Each row was made from one small tree. The marks that hang from a mark follow it in brackets, in the order of their numbers. Every link used is in the known rows. Write each row's tree.
In the rows, 128 means zero.
Known rows:
Q_31(Q_3(Q_171(Q_608) Q_592)): [131  88 154 113 112 124 157 127 141 117 144 180 110  66 128 130 105  99]
Q_592(Q_3(Q_31 Q_171 Q_469 Q_520) Q_608): [107 122 122 125 138 138 161 133 140  58 190 179  94  80 141 137 118 216]
Q_177(Q_31(Q_3(Q_171(Q_608(Q_592)) Q_469 Q_520))): [118 129 126 136 157 123 167 108 120  77 133 171  89  72 128 108 132 112]
Q_177(Q_31(Q_3(Q_171 Q_592))): [130 100 140 114 114  95 151 114 149  67 143 161 104  58 117 148 118 108]
Q_592(Q_3(Q_171 Q_469)): [125 113 133 119 103 136 150 134 135  54 187 167 107  75 132 134 113 183]
Q_608(Q_171 Q_592(Q_3(Q_31 Q_469 Q_520))): [105 124 114 146 157 143 171 130 108  80 156 174  98  85 135 122 116 219]
Q_31(Q_3(Q_469 Q_520 Q_592)): [131 140 134 137 127 155 156 126 131  93 163 186  88  88 129 141 120 133]
Q_177(Q_31(Q_3(Q_171))): [124 120 133 126 126  98 156 111 149  44 155 157 100  60 106 153 129 123]
Q_177(Q_31(Q_3(Q_171 Q_469 Q_520))): [121 147 124 129 139 126 158 111 143  47 166 169  82  77 124 143 137 129]
Q_592(Q_3(Q_171(Q_608) Q_469 Q_520)): [118 131 128 130 108 152 162 130 124  82 170 186  92  79 143 110 115 168]
Q_3(Q_31 Q_171(Q_608) Q_469 Q_520 Q_592): [127 120 126 107 136 136 157 135 139 116 159 179  82  84 175 137 112 163]
Q_592(Q_3(Q_31 Q_469) Q_608(Q_171)): [106  99 127 142 158 139 160 127 117  63 180 173  99  76 124 130 110 238]
Q_520(Q_3(Q_31 Q_171)): [117 126 133 114 116 131 152 133 156  73 177 175 117  71 127 172 129 185]
Q_608(Q_171 Q_592(Q_3(Q_31))): [108  96 123 143 144 116 169 129 113  78 145 161 116  69 118 133 109 213]
Q_608(Q_171(Q_3(Q_31 Q_469 Q_592))): [123 127 136 123 153 139 151 128 114  90 173 174 103  82 149 141 106 185]
Q_592(Q_608): [120 103 138 147 123 100 158 119 124  66 149 153  99  60 118 134 120 175]
Q_171(Q_608(Q_592)): [125 104 133 152 134 104 168 120  99 101 115 154 107  60 124 109 117 147]
Q_592(Q_3(Q_31 Q_469 Q_520) Q_608): [110 138 114 151 147 144 162 128 124  52 183 178  89  80 125 140 122 229]
Q_31(Q_3(Q_469 Q_592)): [137 116 141 132 130 144 149 127 129  87 165 175 100  81 121 145 114 135]
Q_171(Q_3(Q_31 Q_520 Q_592)): [125 164 125 132 128 125 156 130 128  82 166 177 101  76 140 160 116 168]

Write each row's tree:
[126 115 143 124 143 147 159 125 132  89 170 178  98  79 127 128 119 125]  Q_31(Q_3(Q_171(Q_608) Q_469))
[122 152 130 132 155 138 153 126 115  84 173 181  95  82 151 136 115 180]  Q_171(Q_3(Q_31 Q_469 Q_520 Q_592(Q_608)))
[136  84 148 104 111 125 148 130 126 118 147 167  99  72 165 112 103 131]  Q_3(Q_171(Q_608) Q_469 Q_592)
[118 132 113 155 154 140 171 127  99  89 142 174  98  77 130 113 118 191]  Q_171(Q_608(Q_592(Q_3(Q_31 Q_469 Q_520))))
[131  93 151 108 104 118 152 131 153  95 159 173 113  69 126 151 109 112]  Q_31(Q_3(Q_171 Q_592))
[115 115 135 139 149 126 159 104 121  82 138 179  81  73 126 114 122 135]  Q_177(Q_31(Q_3(Q_469 Q_520 Q_592(Q_608(Q_171)))))
[127 166 122 138 162 138 151 128 118  48 194 164 102  82 131 163 124 196]  Q_171(Q_3(Q_31 Q_469))
[127  78 140  98 141 111 147 135 144  90 171 159 100  75 163 146 106 183]  Q_3(Q_31 Q_171 Q_469 Q_592(Q_608))
[127  81 156 109 130 131 149 127 140  97 166 176 107  76 137 126 108 124]  Q_31(Q_3(Q_171 Q_469 Q_592(Q_608)))
[120 139 136 130 140 159 165 124 135  94 168 190  85  86 135 125 126 123]  Q_31(Q_3(Q_171(Q_608) Q_469 Q_520))
[120  94 146 102 128 139 144 133 143 101 172 181 116  76 150 141 116 179]  Q_520(Q_3(Q_31 Q_171 Q_469 Q_592(Q_608)))
[121 191 114 143 160 149 157 128 120  53 192 176  89  89 139 159 130 194]  Q_171(Q_3(Q_31 Q_469 Q_520))
[128 163 126 136 155 151 158 127 105 107 161 189  91  83 155 127 113 161]  Q_171(Q_3(Q_31 Q_469 Q_520 Q_592) Q_608)
[122 110 138 137 103 109 159 122 128 101 134 170  91  66 141 125 112 153]  Q_3(Q_520 Q_592(Q_608))
[120 107 146 122 126 147 155 125 114 110 145 180 119  74 142 101 124 144]  Q_520(Q_3(Q_171(Q_608(Q_592)) Q_469))
[106 116 139 140 160 115 162 119 116  74 164 167 106  66 126 134 114 195]  Q_592(Q_608(Q_171(Q_3(Q_31))))
